Each row was made from one small tree. The marks that hang from a mark follow it in brackets, in the order of their numbers. Every link used is in the known rows. Write each row's tree.
Known rows
Z71(Z641(Z412 Z537(Z569))): [ -6.3   7.9  -2.9  -3.4  -4.8  -4.5  -8.1  15.6 -12.6 -17.4   8.5   5.6
   2.5   1.3  -2.2  11.4  -7.5 -12.6  -0.2 -13.7  27.3]
Z412(Z537(Z71(Z641)) Z569): [ 14.9 -36.1   7.6   4.4   6.0  -8.4  13.6   6.1   9.5  -3.5  -2.8  -9.7
  -8.4  -4.2   8.5  -4.0 -16.9  18.0   2.7  10.4  -6.1]
Z569(Z412): [-8.8 11.9 -3.7 -5.9 -3.7  8.3 10.4 -6.0  6.5  9.8  8.7 -3.9  1.8  4.1
 -6.8  3.3 17.2 12.2 -0.2 -2.9 -7.5]
Z537(Z71): [  6.7  11.5   3.1  -6.9  -5.8   5.5   5.1  -9.3   4.2   1.3  -4.8  -8.9
   7.9   3.4   0.0   9.4   7.6  -1.2  -0.3  -0.9 -15.9]
Z71(Z537): [ 1.1 13.4 -4.1 -2.9  2.2  0.1 -2.7  1.4 10.2 -4.1  8.8 -5.6  6.6 -9.9
 -2.8 -0.7 12.9  3.6 -7.7  0.7 -7.5]
Z537(Z569 Z641(Z71)): [  9.0  10.5  -0.4  -2.4  -3.4   2.6  -4.4  -0.8 -14.3  -0.5  -3.2   7.5
  -3.3   0.7  -3.8  -3.7  -8.4  -8.3  10.1  -2.4  -0.5]
Z71(Z641): [ 12.1  24.5  -4.9  -5.1   1.5  -8.6  -7.0   4.1   3.8 -13.3  14.7  -4.7
   8.0  -9.5  -6.7   8.4  -6.9  16.5   1.1  -2.7 -13.7]
Z412(Z537): [ -9.4   9.1   1.1  -3.3  -0.8  -6.6  11.5   1.9  11.9  -0.1   7.0  -8.2
  -1.7  13.9   1.7  -5.5   7.0  14.0  -1.6  -2.6 -20.2]
Z35(Z537(Z71 Z412 Z569) Z641): [  9.6 -21.0   4.4  12.7  -4.1  -0.7 -19.0 -15.0  -2.7   8.8 -19.8   6.6
  -0.9   0.6   7.3  -5.1  -2.0  -2.5 -10.0  12.1   1.6]
Z71(Z537(Z412 Z569 Z641)): [ 14.8 -29.2  -3.2   9.2  -2.8   6.0  -2.0  10.6  -9.2   5.0 -12.3 -10.7
  -4.9 -27.3   0.2  -7.2 -10.8 -10.6   2.6  13.9  14.3]
Z71(Z537(Z412 Z569)): [ -0.4 -31.9  -1.0   4.5   0.2   7.5   3.7   9.1  -4.5   2.4  -3.9 -14.4
   0.8 -19.0  -2.2  -4.0   0.9   0.3  -1.8   8.4  16.3]
Z569(Z412(Z537)): [-15.3  -2.2   1.2  -2.7  -4.9   2.4  16.6   1.9  12.6  15.0   5.1  -4.0
  -5.6  10.3  -1.0  -6.3  12.8  22.2   1.2   1.8  -7.5]
Z412(Z537 Z569): [ -5.6 -29.7   3.5   3.4   7.1  -6.6  24.3   2.7  16.2  -2.8   9.3 -13.6
  -9.5  16.9   5.4 -11.0   4.3  10.8  -2.3   2.1 -11.9]
Z641(Z71 Z537(Z569)): [-21.5  11.0   0.6  -9.8   3.9   8.2  -0.7  -1.1 -13.9  -7.7   2.2   7.9
   4.7  15.4  -2.7   2.2   0.3 -12.1   6.6 -13.7   4.0]
Z412(Z569): [  1.4 -13.7  -0.9   0.4   6.6  -0.2  16.8  -3.4  11.4  -8.4  13.0 -15.0
  -0.5  11.8  -0.9  -2.9  10.6   3.7  -4.2  -1.6 -10.9]
Z35(Z641(Z537)): [-14.4  44.8  -7.1  -3.1  10.9  -6.5 -11.6 -12.2  -1.0 -11.5   5.6  14.6
   5.9  13.1   5.6   6.7  10.0  -2.1 -10.7 -11.4 -17.7]
Z35(Z537): [  3.0  17.4  -1.8  -1.6  -7.8  -4.8 -10.3  -9.9  17.8  -0.6  10.8   2.9
   7.8  11.9  -6.4  -6.3  16.9   1.7  -8.5  -1.9 -23.1]
Z641(Z71 Z412(Z569) Z537): [-21.2  17.9   0.3  -4.5  12.5  -1.4   0.8   2.6  -0.7 -13.1   8.8  20.3
   6.8  16.2  -3.4   5.2   0.0 -28.1   7.0 -17.5  14.9]
Z35(Z641(Z71)): [ -7.2  52.3  -4.9  -3.9  14.8 -10.5 -18.2 -13.0  -5.1  -7.2   8.2  23.6
   6.2   6.5  -1.7   3.6   0.0   9.0  -3.1  -9.5 -17.2]
Z569(Z412(Z537(Z641))): [  1.8   3.6  -2.1   1.5  -7.8   0.2  10.2   1.3   8.0  19.4  -3.0   0.6
 -10.2   1.0   0.7  -9.7   4.0   7.7   7.2   7.3 -13.4]
Z641(Z537): [-14.2  30.6  -4.0  -9.8   2.2   3.4   0.3  -3.7   3.5  -8.3   7.4  -0.9
   9.3  12.0  -0.8   8.0  13.5  -9.0  -1.9 -12.3 -16.3]

Write each row's tree
[ 10.8 -32.4  -3.6   6.0   3.1   0.1  -7.7  18.3  -8.6  -6.6  -0.8 -11.2
   1.2 -33.4  -3.1   0.3 -17.8  12.4   0.7  11.7  20.0] -> Z71(Z537(Z412 Z569) Z641)
[  3.3 -40.0   9.4   3.2   2.9   0.3  22.5  -2.1  14.1   3.2  -5.8 -14.5
  -8.1  12.9   9.8  -7.2   0.8   5.8  -0.8   7.2 -10.3] -> Z412(Z537(Z71) Z569)
[ 14.0 -16.8  -2.3   5.5  -5.8   2.3   5.3   4.8 -11.9   4.3 -10.7  -9.7
  -3.0  -7.5  -1.6  -1.2  -7.5 -11.4   7.4   6.2   1.9] -> Z537(Z412 Z569 Z641)
[  4.7 -13.5   4.7  -2.3  -4.8   1.8   6.1   3.2   6.4  14.5  -7.0  -2.7
  -4.8 -12.1   3.0   1.4  -8.9  27.0   7.3  11.1  -2.8] -> Z569(Z412(Z537(Z71(Z641))))
[-12.2 -25.2   5.1  -6.6 -11.4  24.6  14.4  -7.8  -9.2  10.1 -14.1  -7.3
  -2.1   9.1   3.5   4.9  13.2  -8.5   2.2  -0.8  16.1] -> Z641(Z537(Z71 Z569(Z412)))
[-14.1  35.6  -1.4   5.4   2.2 -19.9  -8.4   2.2   6.2  -2.7   6.4  15.6
  -5.0  14.3   6.7  -1.3   6.7   4.1 -10.8  -7.6   1.0] -> Z35(Z641(Z412(Z537)))
[-11.0  64.0  -3.9  -1.2  10.0 -14.6 -23.2  -6.7  -6.6  -8.1   9.3  31.9
   4.9   7.0  -3.7   7.6  -0.4  -6.9  -3.6 -16.2   5.4] -> Z35(Z641(Z71 Z412))
[ 11.5  -7.8  -2.3   5.0  15.9  -0.9   2.7  -0.1  -5.3   3.7  -5.2   8.6
  -0.5 -11.4  -4.2  -3.0 -20.4 -13.8  16.8   7.2 -11.4] -> Z537(Z412(Z569) Z641(Z71))
[ -9.4  30.2   2.4  -7.9  -7.9   5.5  -3.3  -1.8  -1.3  -2.5  -6.5   6.7
  10.6   9.4   2.0  16.2   8.3 -31.4  -0.2 -12.8   6.8] -> Z641(Z412 Z537(Z71))
[ 26.7 -12.4   4.7  11.1 -10.7  -4.4  -9.5  -6.7  13.1   5.3 -11.3  11.4
  -4.6   3.4   2.3  -7.2  -0.5 -35.1  -2.5   7.1   4.8] -> Z35(Z537(Z71 Z641(Z412(Z569))))
[ -1.0 -29.5   5.9  -2.7 -13.4  20.6  16.3  -8.1  -6.2  15.9 -11.0 -13.2
  -4.6   2.3  -0.4   3.4  13.9   4.7   1.1   3.8  14.3] -> Z537(Z71 Z569(Z412))
[  0.3  20.4  -0.6   0.0  -3.4 -19.1  -5.0  18.2   6.1  -8.0  12.0   5.6
  -0.2  -2.9  -1.7   3.0  -9.7  10.0   0.8  -5.3   7.1] -> Z71(Z641(Z412(Z537)))
[  3.1   1.5  -1.5   8.5  -3.6  -9.3 -21.0 -13.4   3.0  -3.1   4.8   9.6
  -4.4  15.3   3.2 -12.1  13.7   7.6 -18.5   0.1  -4.0] -> Z35(Z537(Z569) Z641)
[  5.1 -28.2  -3.5   2.1  -2.6   8.1  -2.2  12.2  -3.9   1.6   6.9  -7.7
  -5.1 -26.6  -5.2  -3.1  -2.2  23.2  -1.8   9.3  25.6] -> Z71(Z537(Z569(Z412)) Z641)
[ 17.1 -13.5  -2.9   4.7  -6.0   5.0  -3.5   6.2  -4.8   0.7  -2.8  -8.7
  -7.3 -14.4   1.2  -9.1   1.0  -7.9  -3.6   6.6   7.9] -> Z71(Z537(Z569 Z641))
[-5.2 -7.7  0.6 -3.3  5.1  7.2 -3.7  3.7 -6.8 -3.9  4.9  0.6  1.5 -6.5
 -5.0 -6.3 -0.7  1.9  1.2 -1.5 17.0] -> Z641(Z71(Z537(Z569)))
[-20.7   9.9  -2.6   0.8  16.7   1.0 -14.5  -4.4 -22.3  -4.4  -8.5  21.0
   3.2   3.4   3.3   4.2 -11.7  -7.6   3.8  -6.1   6.4] -> Z35(Z641(Z71 Z537(Z412 Z569)))
[ 18.4  -2.5   1.7  -1.7   0.2  -1.2  -4.3   2.3  -3.3   0.8 -10.7  -3.7
  10.3 -24.6  -3.0  14.2 -21.3   7.9   8.5   9.0  -5.6] -> Z537(Z71(Z641) Z412)
[  6.7 -34.7   6.3   1.1  -7.9  12.2  13.0  -1.8  -9.4   7.9 -18.0 -17.8
   1.9  -4.2   1.7   5.9  -5.1  -5.4   4.3   6.1   8.7] -> Z537(Z71 Z412 Z569)
